Each row comes from the steps of one path. Every step used is in the known rows, and no mark comes twice. Write the path behind each row, first mark first.
(in the rows, 100 means zero)
Known rows:
dimol/zikam/ladoni: [106 103 108 95 108 100 113 112 123 83 111 102 94 102 105 66 116 98 110 85 125 102 100 106 102 94 101 101 79 107]
dimol/pema/zerutid: [113 104 100 105 109 99 103 132 116 103 105 98 110 94 62 74 110 123 100 99 115 78 109 98 72 107 89 99 82 76]
voni/pema/dimol/zikam: [139 122 121 75 113 130 103 112 120 103 105 119 65 88 77 74 117 80 101 108 124 114 102 100 114 82 80 106 82 86]
zikam/voni/ladoni/zerutid/numo: [92 151 107 135 124 57 151 106 89 94 96 62 81 129 132 93 97 175 107 94 85 101 65 113 90 110 63 96 114 114]
mobi/numo: [97 100 97 98 112 89 101 103 109 103 101 105 105 65 115 90 104 138 100 110 105 105 89 101 100 97 71 96 84 97]
zikam/ladoni/zerutid: [79 123 109 82 95 92 127 98 95 84 107 88 103 110 105 75 86 94 104 86 108 105 62 100 101 92 93 101 114 130]
dimol/zikam/pema/voni/ladoni/ridi: [137 125 113 84 152 113 101 120 124 101 76 87 72 104 100 96 126 111 119 78 111 106 100 116 80 84 123 100 97 62]
pema/dimol/zikam/ladoni/ridi: [103 121 111 67 111 135 107 125 138 82 99 84 105 118 92 57 120 69 108 63 132 104 89 88 93 71 80 104 97 117]
mobi/numo/zerutid: [73 73 101 106 125 71 110 106 117 88 86 114 113 88 120 94 104 168 99 106 105 119 86 94 95 91 77 101 80 135]
ladoni/zikam/voni/pema/dimol: [121 134 106 102 122 100 127 88 113 109 123 116 60 112 100 79 101 60 109 104 111 161 52 96 118 98 52 106 89 76]
ladoni/zikam/pema/dimol: [110 127 91 88 106 112 106 86 119 98 93 118 86 79 85 70 95 37 109 96 112 144 52 79 137 85 50 104 107 54]
numo/buge: [84 109 97 94 110 90 115 96 110 105 101 105 107 102 101 97 117 122 99 97 99 95 100 101 69 103 101 103 98 107]
zikam/dimol/pema/zerutid/numo/buge: [83 113 110 99 138 59 149 142 135 100 89 84 120 115 75 64 123 177 96 80 120 60 95 111 62 110 79 101 123 115]
zikam/voni/dimol/pema/ladoni: [103 95 116 108 121 73 114 120 108 102 91 92 63 138 100 70 108 149 101 115 109 117 89 91 62 100 70 96 59 126]
ladoni/zerutid/numo: [77 130 106 114 95 84 109 105 83 87 83 84 104 103 108 106 93 140 104 104 92 101 81 99 114 95 95 100 134 137]
zikam/dimol/pema/zerutid: [103 97 114 81 124 91 121 134 127 101 96 95 105 105 61 62 105 116 97 81 128 70 95 104 87 105 96 99 107 89]
ridi/ladoni/zerutid/numo: [81 126 99 112 90 88 94 98 80 90 77 93 109 89 124 102 109 150 108 93 89 59 77 91 111 94 109 106 125 144]
ladoni/zikam/dimol/pema/voni: [91 89 104 86 129 116 113 113 121 100 85 107 93 117 86 76 110 91 116 90 130 113 79 99 91 101 106 99 102 72]
ridi/ladoni/zikam: [89 105 84 113 98 104 80 83 106 100 99 121 100 80 121 101 109 79 116 92 99 94 75 81 116 95 107 108 75 92]
voni/ladoni/zerutid/numo: [81 146 111 117 112 73 139 112 97 92 87 65 96 105 120 100 87 155 101 100 84 90 82 107 90 97 74 98 116 114]
dimol/zikam/voni: [125 109 99 123 118 98 97 104 105 93 106 110 71 106 106 84 133 128 116 95 117 115 103 104 110 107 109 98 79 93]
ladoni/zikam: [84 106 93 115 104 98 96 89 112 97 108 109 95 94 106 103 96 67 112 103 102 135 80 88 125 96 93 102 84 86]
pema/zerutid: [110 123 102 110 116 99 111 125 109 104 119 93 109 104 75 91 101 102 93 89 107 91 103 111 95 105 74 101 92 81]
voni/pema/ladoni: [99 99 119 84 121 89 115 105 107 102 120 109 79 112 96 94 93 81 89 115 95 117 88 107 102 86 86 104 79 111]
zikam/ladoni/zerutid/numo/buge: [56 137 107 101 111 60 155 107 106 83 99 80 120 114 120 77 105 153 101 86 98 97 60 105 70 97 77 104 129 156]
pema/ladoni: [81 101 103 96 107 101 108 109 108 96 110 98 101 120 97 88 101 86 95 100 98 98 97 100 100 89 71 100 79 105]
voni/dimol/pema/zerutid: [120 110 120 104 119 84 102 138 118 110 89 94 85 100 68 78 95 143 96 107 118 99 110 99 59 103 75 99 70 105]
pema/dimol/zikam/voni/ladoni/zerutid: [121 165 109 94 123 119 133 110 110 93 102 85 63 114 94 57 116 128 111 83 119 103 74 99 101 95 44 98 83 80]
ladoni/zerutid: [84 121 105 89 92 106 98 94 84 91 90 98 96 98 94 102 91 101 104 102 100 103 77 91 110 94 107 101 115 123]

Which path is each row?
[59 98 119 54 108 98 116 113 111 83 80 95 94 117 75 60 94 101 99 94 120 82 66 79 104 82 107 99 115 133] | zikam/dimol/pema/ladoni/zerutid
[122 95 113 113 113 73 103 110 100 108 82 93 63 117 105 81 105 158 108 115 112 119 91 92 63 112 98 96 79 117] | zikam/voni/dimol/pema
[79 100 108 83 110 94 110 109 116 88 102 74 116 124 117 94 101 78 106 71 105 107 79 95 84 86 111 104 117 135] | zikam/ladoni/ridi
[128 123 102 121 135 85 126 107 119 99 109 91 63 110 117 79 122 140 112 89 109 103 101 115 89 109 90 97 63 70] | dimol/zikam/voni/ladoni
[95 162 96 134 155 41 164 116 144 105 106 91 95 88 104 81 107 137 105 89 89 120 65 114 79 105 39 104 91 54] | voni/ladoni/zikam/pema/zerutid/numo/buge
[131 109 99 91 127 106 108 102 91 109 93 107 86 102 87 94 109 99 105 98 106 108 89 117 94 102 98 99 119 62] | zikam/pema/voni
[105 107 85 105 104 90 79 72 108 98 87 134 87 60 119 90 105 71 119 94 98 106 53 80 134 91 118 109 93 79] | ridi/ladoni/zikam/pema
[91 86 121 89 112 89 99 123 118 100 82 96 79 116 90 76 93 129 96 119 110 106 100 87 62 87 77 98 58 126] | voni/dimol/pema/ladoni
[79 115 97 117 114 70 128 109 109 99 89 87 115 108 115 102 120 160 99 100 91 91 103 106 73 104 86 102 115 127] | zerutid/numo/buge
[87 107 98 119 125 76 113 129 134 92 86 103 114 93 98 64 117 131 112 77 121 59 73 92 109 101 88 106 101 95] | ridi/ladoni/zikam/dimol/pema/zerutid/numo
[108 83 112 71 127 112 114 124 109 103 80 99 99 122 79 74 114 122 103 87 130 79 100 112 70 104 115 97 116 88] | zikam/dimol/pema/voni
[104 122 108 131 122 70 108 93 106 104 99 102 57 119 128 102 91 110 112 107 106 166 65 97 105 105 73 99 71 112] | ladoni/zikam/voni/dimol
[65 74 118 56 121 102 99 124 132 86 75 81 106 129 87 76 104 84 103 77 117 82 83 79 89 75 122 101 113 137] | zikam/dimol/pema/ladoni/ridi
[87 139 100 127 129 69 141 133 119 104 110 84 123 116 89 94 122 163 92 90 96 81 107 117 67 109 56 102 108 108] | pema/zerutid/numo/buge
[119 116 121 101 126 109 107 122 95 114 90 94 77 129 98 107 97 131 97 106 110 117 111 124 66 101 77 97 88 110] | pema/voni/dimol
[77 97 97 91 113 97 97 85 118 95 87 119 94 87 122 85 101 74 113 72 114 87 58 91 132 91 114 108 101 104] | ridi/ladoni/zikam/dimol
[117 126 108 104 135 110 136 120 105 110 107 81 91 126 104 96 102 131 99 90 99 89 111 133 53 108 69 96 82 59] | pema/voni/ladoni
[88 137 120 119 127 57 140 106 83 92 111 88 68 135 113 96 100 134 100 115 89 126 54 109 116 94 73 102 111 147] | zikam/voni/pema/ladoni/zerutid/numo
[124 118 97 74 101 114 109 98 107 104 91 106 90 86 77 68 101 71 97 96 111 107 72 89 116 89 57 102 121 69] | zikam/pema/dimol
[148 130 109 96 148 110 121 115 116 104 91 102 63 95 95 80 121 124 113 94 115 98 105 128 86 97 96 97 82 36] | dimol/zikam/pema/voni/ladoni
[82 78 97 82 107 97 87 93 126 94 78 122 97 82 110 69 109 93 118 84 122 73 66 77 108 94 135 107 92 99] | ridi/ladoni/zikam/dimol/pema
[112 125 108 79 105 127 123 120 130 87 112 97 99 106 87 43 116 81 103 78 135 99 92 101 100 85 48 102 81 91] | pema/dimol/zikam/ladoni
[94 74 113 71 110 92 110 111 118 97 79 99 97 100 87 73 101 110 103 91 122 81 89 88 93 100 123 99 115 109] | zikam/dimol/pema
[78 109 127 81 104 94 98 117 101 93 76 92 72 114 82 75 87 131 99 120 110 112 79 74 76 79 83 99 75 148] | voni/dimol/pema/ladoni/zerutid
[121 122 102 85 103 140 97 116 119 95 97 107 89 95 77 66 122 95 104 92 127 99 109 93 112 85 64 101 82 79] | pema/dimol/zikam
